Each row comes from the steps of one walk. Every step used is in the known rows, and no mark comes twice. Write the walk behind each row, first mark first.
Known rows:
besop-fubes: [  9   5  -3   4 -11   7   9  -1   2   4  -4  -4   8 -11  -2   5   5   2
  -6  10   5   2  -2  -7   3  10  -4  -1   6 -16 -11   2  -8   4   9  18
  -4 -14   5   8  -5  12  -9  11 -25   9 -15   3   8  -1]
safa-tato: [ 14  15   5  14  -7   1   8  -6   2  -8   4 -12  11   0  -4  -4  10  -2
 -11   5   3  -4   1 -13   4   2 -11   4  -6 -16  -3   6 -10   7   8  18
   3  -6  10  -6  -8  12 -11  10 -15   5 -19   5  14   2]
riral-dutovuk-sivav-losos: [ 20   2   2   4  -1   1  12  -7  12 -10   0 -22  21  -3  -3   3  17 -13
   2 -18  25  -2  -5  -9  -2   2  -6   2   3 -22  -4  -6  -6  14   5  18
   2 -24   0   8  -6  10 -16  19 -27   3 -24   1   9   3]
losos-tepan-bimu-delar-sivav-zuge: [ 14   2  -6   3 -14  11  13 -17  23  -9  24  -3  11 -12  13   3  17 -15
 -50  21  11  -8   7 -19 -11  -3  -8  11   4 -22 -28  -7 -29  11   5  24
  -7   1  17  14  -6  -4 -19   5   2   2 -18  13  34   9]
riral-dutovuk-sivav-losos-tigob: [ 16   5   0   4  -9   4   9 -12  10  -5   2  -9  19  -2  -9   4  11 -14
 -19 -19  30  -3  -4 -10 -15   5  -6   1  -4 -19  -9  -7  -7  14   2  18
 -15 -16   0   9  -8  11 -16  17 -27   5 -32   5   7   4]
losos-tepan-sivav: [  4   2   3   3  -6   9   8  -6   7  -4   9  -8   4  -9  -2   9  17  -3
 -16   9   6  -7  -7 -12   2   2  -7   3  -8 -34 -15   1   5   1   1  18
   7 -23   4   1  -9  12  -4  12   3   0 -14  13   1  -4]
safa-tato-dutovuk-sivav-zuge: [ 16  16  -3  14  -5  -1  11 -18   6 -13   7 -44  23  -4   0   5  21 -10
   2   7  16 -13  -6 -11  -6   5  -8  -1   3 -29  -2   4 -10  18  15  21
   3 -24   9  -2  -7  15  -4  19 -16  -4 -39  -5  20   3]
tigob-losos-tepan-bimu-delar: [  7  -1  -2   8 -19  10  12 -11  25  -3  18 -16   8  -6 -20  -8  20  -8
 -21  19  12  -4   4 -11 -14  -8 -14  12  -6 -15 -19  -3 -16   3  -3  20
   1  11  11   9  -2  10 -27   5  -4   3 -11  25  30  -1]
sivav-delar: [  5   8   6   1 -10  11  -1   0   4  -7  12 -14  14  -7   9  -2  10  -2
  -5   1   9  -1   2 -14  -1   2  -4   0   2 -31 -10  -1  -5   9   6  17
  -6  -4   5   4  -2   2 -18  11 -20   2 -17  13   1   1]
losos-tepan: [  9   4   6   5  -7   9   9  -7   5  -9   7  -4   8 -11   2   6  12  -4
  -8   7   6  -8  -4 -12  -3   4  -7   5  -1 -19 -11   0  -9   0   7  17
   2  -9  10  -1  -8  14  -4  12  -5   3 -22  15   8   0]
tigob-fubes-besop: [ 15   4  11  17  -7   9   7  -1  -2 -11  12  -8   3  -1  -4  -6   3  -1
   3  -2  15   2  -6 -12   9   0  -9   1   4 -27  -1   7   8   3  10  12
   6 -35  -3   0  -4  -2  -3   5 -15   7  -1  13  21  -1]
losos-sivav-dutovuk-tato: [  8   5   5   8  -7  -1  12   5   5 -12   5 -18   6 -10 -11  10  15  -9
 -19  -2   8 -10   0 -16  -7   0   0   4  -1 -15  -8   3  -3  10 -11  16
 -26 -16  15   6  -3  12  -1  11 -22   2 -32   2  -5  -8]
tepan-sivav: [  6   4   5   5  -8   7   8  -1   3  -5   4  -8   4  -2  -5   5  16   3
 -14   4   4   2  -3 -12   4   0  -5   2  -6 -31 -12   6   4   0   0  17
   6 -24   1   5  -5   7  -3  11 -12   0 -12   9   4  -5]
zuge-sivav: [ 10   6  -1  13  -2  10   7  -3   4  -7   1 -19  10   4  -1  -2  12   3
 -16   8   9   0  -5 -13   3   4  -7   7   5 -17 -13   9  -1   5  10  15
  -1 -13  10   9  -5   6  -5  17 -13   6 -11   5   8  -3]
tepan-bimu-delar: [  9   4   0   7 -15   8  13  -5  15  -6  12   0   4  -3   0  -4  10   0
 -24  13   4   4   5 -14 -10  -3  -9   9  -2 -15 -15   1 -13  -1  -1  20
  -5   8  13  14   2   1 -23   4 -16   2 -10  17  34  -1]
tepan-bimu-delar-sivav-dutovuk-riral: [ 11  12  -5   2 -12   4  10  -6  15  -8  15 -29   2   1  14  18  14 -14
 -42  17  10   4   7 -20  -6  -3  -8  13  -2  -8  -2   3 -16   8  -6  18
 -30  -5  21  16   5  -4 -17   5 -15   0 -11   5  23   3]
fubes-besop: [ 11   9  19   9  -4   8   6   0  -2  -9   1   1   5  -6  -8  -1   5   5
  -5   0  10   1  -4 -13   3   2  -6   6  -1 -23  -2   3   0   4   5  13
   1 -21   3   3  -3  -2  -2   8 -17   3 -10  15  23  -1]
tigob-losos-sivav-tepan-bimu-delar: [ 10  -8   1   9 -17   5   8  -6  27  -8  13  -4   3 -13 -35 -13  27  -3
 -32  20   8   3   1 -11 -18  -7 -14  13   0  -4 -20  -1 -12  13  -4  19
 -12   5  13  18  -2  -1 -28  -5  -9   2 -16  13  34  -8]
tato-dutovuk-sivav-losos-tepan-bimu-delar: [ 13  -1  -2  13  -9   6  12 -22  24 -13  19 -37  12  -8   3   4  27 -18
  -6   3  19  -7  -3 -12 -17   5 -12   8   3 -23 -12 -10 -12  10  -1  22
  -6  -3  18  13  -2   4 -33  16  -9  -7 -31  11  25  -4]
bimu-delar-sivav-losos: [ 18   7   0  13 -10   7   8 -13  14 -14  12 -12   7  -6  11  -1  11 -19
 -42   1  20   3  10 -14  -5   1 -12   9   5 -16 -13  -6 -17  15   0  19
  -7  -2   9   9  -5  -5 -21   8 -19   8  -9   4  16   2]
bimu-delar-sivav-ranol: [ 16   5   0  11 -14  10   6 -10  15 -11  13 -11   5 -14   2   4  14 -17
 -32   1  14   6   7 -14  -3   0 -15   6   7 -25  -8  -2 -16  17   4  19
  -7  -5  10   4  -6 -10 -19  14  -9   7  -3   2  21   6]
tigob-losos: [  9   6   3   4 -13   7   8  -4   9  -6   3 -10  11  -5 -21  -7  16  -3
  -8   7  12  -1   1  -9  -4  -4  -8   5   0 -18 -10   3  -7   3   3  14
   6 -12   2   3  -5  14  -8  11 -19   3 -12  12   8  -4]
sivav-losos-tepan-bimu-delar: [ 13  -1   4   7 -12   7  13 -13  25  -7  20  -6   8  -4   9  -4  19 -12
 -26   2   9  -4   5 -14 -11   1 -12  11  -2 -18 -15  -8 -16   5  -1  22
  -5  12  14  13  -2  -2 -34   2 -12   3 -13  26  24   0]
bimu-delar: [  7   9   1  13 -15   9  11  -6   7  -9   7  -7   6  -5   3  -1   3  -3
 -19  10  14   3   5 -12  -5   0  -9   7  -1 -18  -7   2 -10   4   3  18
  -3   0   7   5   0   8  -8   7 -14   6 -12  11  26   0]
riral-dutovuk-tato-safa: [  7   9   7   2  -8   0  16   3  10 -13   3 -11  24  -9 -13   4   6  -3
 -14  -8  25 -13   4 -10   1  -3  -5  -6  -6 -12  -5   5  -4   4  -7  25
   7  -7   5   0  -7  17  10  11 -16   2 -28  11   9   3]
delar-sivav-losos: [ 19   5   6   6  -5   4   5 -10   7 -13   8  -3   8  -8   8  -1  16 -18
 -32  -6  13   0   6 -15   1   3  -9   4   8 -19 -15  -3 -16  13   7  16
  -2 -17   9   8 -10  -2 -19  13 -23   3 -13   3   1   2]
sosanov-sivav-dutovuk-riral: [  2  16   6  -3  -5   6   5   4   4  -9   2 -32   7   9  -3  15  11  -8
 -14   7   8   0  -2 -16   1   2  -6   6  -5 -15  11   6   2   1   2  16
 -28 -19  15  -1   0   7  -3  20 -15   0 -17   3   6  -3]
ragen-ranol-sivav-losos: [  7  -8   9  26  -6   4   6  -8  12 -16  16   2   2 -10   8  -1  11  -8
 -24  -4  25 -11   9 -14  -4   8   0   2  -3 -16  -9  -1 -10  16   5  14
  -1  -3  18  11  -9  -6 -21   7 -26   5 -15  12  11   5]
ranol-sivav-losos-tepan-bimu: [ 13 -11  11   6 -10   3  10  -8  20 -10  19   5   6 -15   8   1  22 -17
 -23   4   4 -13   3 -18  -8   6  -6   7   0 -16 -21  -4 -15  12   3  17
  -1   4  17  15  -9  -3 -33   3 -13   2 -18  23   7   2]
bimu-delar-sivav-losos-tigob-fubes-besop: [ 20   5   5  24 -16  12   4 -16   6 -11  22  -5   1   0   3  -9   4 -24
 -56  -7  34   7   5 -16  -6   1 -16   8  -2 -24 -10  -4  -3  17   2  16
 -20 -11   0   6  -6 -19 -18   0 -16  12  -4  11  21   3]
riral-dutovuk-tato: [ 12   6   0  -4  -4  -2  16   3   7  -9  -1  -5  19  -8  -6  11   2  -2
 -10 -14  21 -10   3 -12   8  -1  -3   2  -3 -17  -3   4  -7   6  -9  18
   7  -9   0   1  -4  22   8  11 -28   3 -26   9  10   6]
losos-sivav: [ 11  -3   6  13 -10   7   8   0   2 -14   3   7   4 -10  -6  -1  10  -4
 -13   2   8  -2   0 -14  -5   0  -5   7   2 -19 -13   1  -6   8   3  14
  -6 -12  15   3  -8   7  -7  12  -8   4 -21   1   6  -3]
tigob-losos-tepan-bimu: [ 10  -2   3   1 -13   7  10  -8  20  -3  12 -11  10  -9 -22  -5  23  -6
 -11  14   5  -7   0 -11  -9  -6 -10   9  -3 -17 -21  -1 -13   3   4  17
   4  -6  10   8  -6  10 -25   8  -7  -1 -18  23  15  -2]
losos-sivav-zuge: [ 12  -1   5   7 -12   8   9  -2   7 -13   6   6  14 -14   0   0  14  -5
 -17   3   8  -8   1 -15  -7   0  -3   4   7 -25 -16   2 -13  12   8  17
  -6 -20  14   6  -7   5  -1   7  -8   3 -24   6  11   2]
tigob-losos-sivav-sosanov: [ 19  -4   8  -7 -11  10   5  -5  12 -15   7 -15  10 -12 -22  -5  24 -13
 -24   8  17  -5   4 -17  -7  -4  -8  10  -3 -16 -15  -5  -9  10   3  13
 -11 -12  12   6  -6  10 -10   8 -12   2 -14   7   5  -2]
safa-tato-dutovuk: [ 13  16   5  15  -6   0   6 -12  -2 -17   4 -21  14  -1  -4   3  10  -2
  -3   7  10  -8   1 -14   5   7 -13   3  -6 -22   6   9  -9  10   8  19
   0  -5  13  -7  -8  17  -6  13 -13  -3 -27   4  10   0]
delar-bimu: [ 16  13  10   8 -11   5  10   8   7  -6   4   1   7  -5  -7   2  14  -7
   5   8   5   0   0 -14  -4  -1  -6   2  16 -16  -9   3  -7   0   7  14
   5 -11   9   6  -8   8   6  13 -16   4 -17  18   8   2]
sosanov-sivav: [  6   9   7   3  -6   8   5   1   4 -12   2  -5   8   1 -16  -5   9  -3
 -13   7   6   1  -2 -13   0   0 -10   5  -1 -19 -11   2   1  -1   6  18
  -3  -9  11  -3  -7   8  -6  23 -15   2 -17   1  10  -3]

Write each row's walk:
[  6   1   6   0  -7   7   6  -3  12  -2   8 -11   4  -7  -8   5  22  -1
  -5  -9   4   4  -3 -10   5   3  -9  -3  -2 -39  -5   5   4   9   6  18
   4 -27  -3   3  -4  -5 -11  14 -12  -1   1  10   3  -3] : tepan-sivav-ranol
[ 10  -7   3  10 -12   4   8  -3  20 -10  15  10   0 -11 -11  -6  21   0
 -29  17   3   3  -1 -15 -15  -1 -12  13   1  -5 -20  -2 -11   7  -3  20
 -16   4  18  18  -2  -6 -22  -3  -5   1 -17  11  33  -6] : losos-sivav-tepan-bimu-delar
[ 14   8  -2  12 -12  10   9  -9   6 -14   8  -6   4  -9   5   3   5  -9
 -42  14  15   4   6 -15  -5  -2 -12  11   3 -16 -16  -2 -16  10   0  18
  -6  -1  11   7  -6   2 -11  12 -10   7 -12  -1  24   3] : bimu-delar-sivav
[  4   2   2   2  -8  10  12  -9  11  -4  13  -8  13 -11   6   8  20  -5
 -19   7   6 -11  -4 -13  -2   2  -3  -1  -3 -42 -15   1  -3   6   8  21
   9 -27   1   3  -8   9   3   7   1   0 -15  18  10   1] : losos-tepan-sivav-zuge
[  6  11   5   2  -6  10   8  -2   9 -11   9  -4  16  -1  -6  -8  11  -6
 -15   6   8  -4  -1 -14  -3   0  -6   3   4 -26 -12   3  -6   4  14  20
   0 -13  11   0  -6   4  -2  19 -14   1 -20   7  17   1] : sosanov-sivav-zuge
[  8  13  11   0  -8  11  -3  15  10  -8  14 -15  15   0 -13  -3  18 -13
   3   5   8   3   0 -16  -2  -6  -5   3  11 -28 -14  -4   2   2   4  18
  -7  -2  12   1  -8  -1 -10  24 -17   3 -18  13  -5   3] : sosanov-sivav-delar-bimu
[ 18   5   5  21  -8   8   5 -13   4  -6  11 -22   5   1 -10  -6  12 -19
  -9 -17  28   1 -13 -10  -9   4  -9   0   1 -25 -10  -2   8  13   5  14
 -13 -36  -5   6  -7  -7 -19   9 -24   7 -18   9  14  -4] : dutovuk-sivav-losos-tigob-fubes-besop
[  2  18   9   7  -9   1  14   1   8 -10  10 -25  14  -3  -8   5  16  -4
 -17   3  13 -13   0 -13  -8   1  -3  -6  -2 -12  -9   6   2   3  -6  24
 -15 -14   9   3  -1   8   5   8 -21   0 -27  14  -3 -12] : sivav-dutovuk-tato-safa
[  6  16   4  -1  -7   5  10   0   3  -6   3 -30   7   3  13  21  12  -3
  -8   5   9   0   0 -14   0   5  -3   3   0 -14  14   8  -5   4   3  14
 -22 -20  11   3   2  11  -2   9 -18   1 -19  11   4  -1] : sivav-dutovuk-riral
[ 10   2   8   3  -5   6   7  -5  10  -6   8 -13   6  -1  -2  -1  22  -8
 -16 -11   9   0  -1 -12   1   3  -6   0  -3 -33  -8   2   3   5   0  18
   5 -26  -1   8  -5  -1 -13   9 -21  -1  -8  13  -2  -6] : tepan-sivav-losos
[ 15   6   3  11  -3   3   7 -14   8 -14   5 -31  14  -6  -1   4  22 -14
   9  -8  21  -4  -6 -10  -8   9  -7   2   9 -25  -2  -3  -4  14   7  16
  -2 -24   9   8  -5   8 -14  21 -24  -7 -33   0   4  -5] : tato-dutovuk-sivav-losos
[ 11   0   6   7 -14   6  11  -3   6 -12  13   6  13 -18  13   2  10  -7
 -21   9   8 -11   5 -15  -6   5   0   1   6 -23 -14   5 -16  18  14  16
   1 -13   9   8  -7   4   1   4 -19   5 -22  13  18   4] : ranol-sivav-zuge
[  3  -1   0   6 -11  10   8  -7  14  -3   8 -21   9  -8 -27   2  26  -7
 -17  12  11  -6  -5  -9  -2  -7  -9   5 -10 -32 -16   1   3   3  -2  17
  11 -25  -2   0  -9  14  -9  12   1   1 -13  15   0  -5] : tigob-losos-tepan-sivav
[  3   4   3   2  -9   6   6  -3  21 -10  15  -2   4   0 -20 -10  18   2
 -31  19   2   6  -5 -13  -9  -1 -14  12  -3  -8 -17  -1  -4  -1   3  24
 -12  11  14  11  -2  -7 -24   6 -12   1 -12  11  39  -7] : sosanov-sivav-tepan-bimu-delar
[ 15   2  -4   7 -14   7   8  -8  14 -12  15  -2   3  -8   5  -2  11  -6
 -42  16   7   4   6 -17  -6  -6 -11  13   2 -13 -24  -2 -19   6  -2  20
  -8   5  18  15  -3  -6 -24  10 -12   3 -12   4  33   3] : tepan-bimu-delar-sivav
[ 19  -1  13  -6  -8   6   7  -5   4 -16  15  -3   7 -14   9   6  11 -12
 -30   9  13  -7   4 -20  -3   6  -2   6  -5 -15 -13  -2  -9   9   9  14
  -6  -4  11  10  -7   4  -5   6 -17   4 -13  10  11   3] : ranol-sivav-sosanov
[  6   6   2   2  -8   9  11  -6   8  -4  11  -9  11  -5   3   3  18  -1
 -19   3   5  -3  -1 -12   0   0  -2  -2   1 -39 -14   6  -2   7   8  20
   7 -29  -3   7  -3   3   5   8 -14   0 -14  13  12   0] : tepan-sivav-zuge
[  7   4   7   0  -8  12   0   8  13  -2  19 -23  12 -10  -2  12  28 -16
   3   8   7  -4  -4 -17  -1  -4  -3   0   5 -43 -16  -5   7   3  -1  19
   1 -14   3   3  -9   3  -8  11   0   2 -12  25 -15   4] : losos-tepan-sivav-delar-bimu
[ 12   8  10  16 -13  11   6  -5  -5  -6  11   4   1   2  -8  -4   0  -3
 -18  -2  20   3  -5 -14  -1   3  -8   1  -5 -25  -6   6   6   4   8  13
 -13 -21  -4  -1  -6  -3  -2   3 -12   8 -11  18  16  -1] : losos-tigob-fubes-besop
[ 16   6  -4   1  -4   5  15  -7  11  -9   4 -14  27  -9   0   4  13  -8
   2  -4  22  -7  -7  -9  -5  -1  -2   0   6 -28  -6   0 -11  13  12  20
   7 -31   0   7  -6  13   2  18 -21   2 -31   0  21   8] : riral-dutovuk-sivav-zuge
[ 25   7   7 -10  -4   8   4 -10   4 -16  11  -9   8  -9  10   6  15 -12
 -40   8  14  -1   4 -21   3   4  -7   7   2 -19 -19  -7 -14   6   8  16
  -9 -13  12   7  -8  -3  -5  15 -16   2 -10   0   7   5] : delar-sivav-sosanov
[  0  -7   5  21 -10  11  -3   0   8 -14  20  -9   8 -15  12   1   9  -3
 -19   7  23 -11   8 -16  -3   4   4   2  -7 -27 -13  -1  -4  19   3  14
  -8   2  18   9  -6  -8 -21  11 -21   5 -16  11   6   7] : ragen-ranol-sivav-delar
[ 13   9  -4   8 -13  10  12 -13  11 -12  16  -5  12 -12  13   1  10 -14
 -45  14  16   0   9 -16  -7  -2 -10   6  11 -23 -16   0 -24  14   6  20
  -5  -9   9   8  -4  -2  -4   8 -12   6 -13   2  31   7] : bimu-delar-sivav-zuge
[ 18  11   2  16  -5  -2   5 -18  10 -13   4 -44  16  -7 -10   7  23 -15
  17  -7  13  -5  -9  -9  -1   8 -14  -3   3 -28   4   3  -6  20  12  19
   0 -20  11  -7  -7   5 -21  24 -14  -4 -28  -8  11   1] : safa-tato-dutovuk-sivav-ranol
[ 21  -2  11  -8  -6   9   5  -3   4 -18   8  -4   9 -10  -2   1  15  -7
 -24   4  13  -4   3 -21  -5   3  -4   8  -1 -17 -12  -6  -5   6   5  14
 -15 -10  18   7  -5   5  -6  11  -8   2 -14   3   4   0] : losos-sivav-sosanov
[ 10   7  -1   8  -7   5   8 -11   2 -14   2 -32  12  -9  -7   9  15  -5
  10   8  16  -5  -9 -10  -6   6  -6   1   7 -23  -3   3  -3   7   7  16
   2 -27  11   5  -5  14   0  26 -16  -6 -34  -4   9  -5] : tato-dutovuk-sivav
[ 14  11  -5  17  -7  -5   9 -20  18 -13  15 -43  11  -4 -16   0  27  -5
  -8  19   9  -2 -11 -11 -12   5 -16   8  -3  -8  -8   1 -11  13   2  25
  -6   1  14   9  -2   5 -27  10 -10  -4 -32  -2  42  -4] : safa-tato-dutovuk-sivav-tepan-bimu-delar
[  1   3   3  -2  -7  11  -2   2   5  -4  14 -26  11  -5   3   2  18  -1
 -10   0   9   0   0 -14   4   0  -3  -1  -6 -42 -11   2   7   7  -1  19
  -1 -18  -2   5  -2  -1 -15  11 -15   0  -9  11  -7  -2] : tepan-sivav-delar
[ 13  11   9   1 -12  10   1  11   9  -6  12 -12  15  -8   0   1  18  -9
   9   3   8   1   3 -16  -4  -3  -2   0  15 -28 -12  -3  -4   5   5  16
  -5  -4   6   4  -6   0  -5  12 -20   4 -17  21  -5   5] : sivav-delar-bimu
[  6   8   9   3  -1   5   2   0   8 -11   8   0   7  -2 -21  -5  19   0
 -15  12   3   1 -10 -11  -2   4 -11   5   1 -12 -10   2   1   1  10  20
  -6  -7   9   2  -8   3  -7  15 -12   2 -21   5  14  -7] : sosanov-sivav-tepan
[ 13  -6  10   9 -11   7   6  -2  11 -11   5   4   6 -16  -9   2  18  -7
  -4  -7   3   0   2 -13  -3   3 -10   2   7 -25  -8   1  -7  13   7  14
  -8 -14  15   2  -7  -4 -18  12  -8   3 -12   4   4  -1] : losos-sivav-ranol
[ 10  -3   2   6 -15   9  10  -5  14 -10   6  -2  16 -15 -20  -9  21 -11
 -15   8  13  -8   5 -11 -12  -7  -6   6   6 -25 -15   1 -16  15   7  15
  -1 -21   7   6  -7   7  -4   6 -13   1 -21  10  11  -1] : tigob-losos-sivav-zuge
[  7  13  -2   7   0   8   7   0   5  -4  -1 -45   9  12  12  18  15  -1
 -13   6  10   1  -4 -15   3   7  -2   6   1 -13   8  12   1   6   7  14
 -24 -26  15  10   2   5   1  13 -14   5 -11   7   2  -2] : zuge-sivav-dutovuk-riral
[  8  18   5   6  -7   1  10  -3   7 -14  11 -26  12  -9  -4   8  20 -12
 -38   6  17 -12   3 -16  -6  -1  -4  -3   3 -12 -16   3  -2   9  -8  24
 -17 -17  14   6  -6  -1   3  12 -16   1 -27   2  -6  -8] : delar-sivav-dutovuk-tato-safa
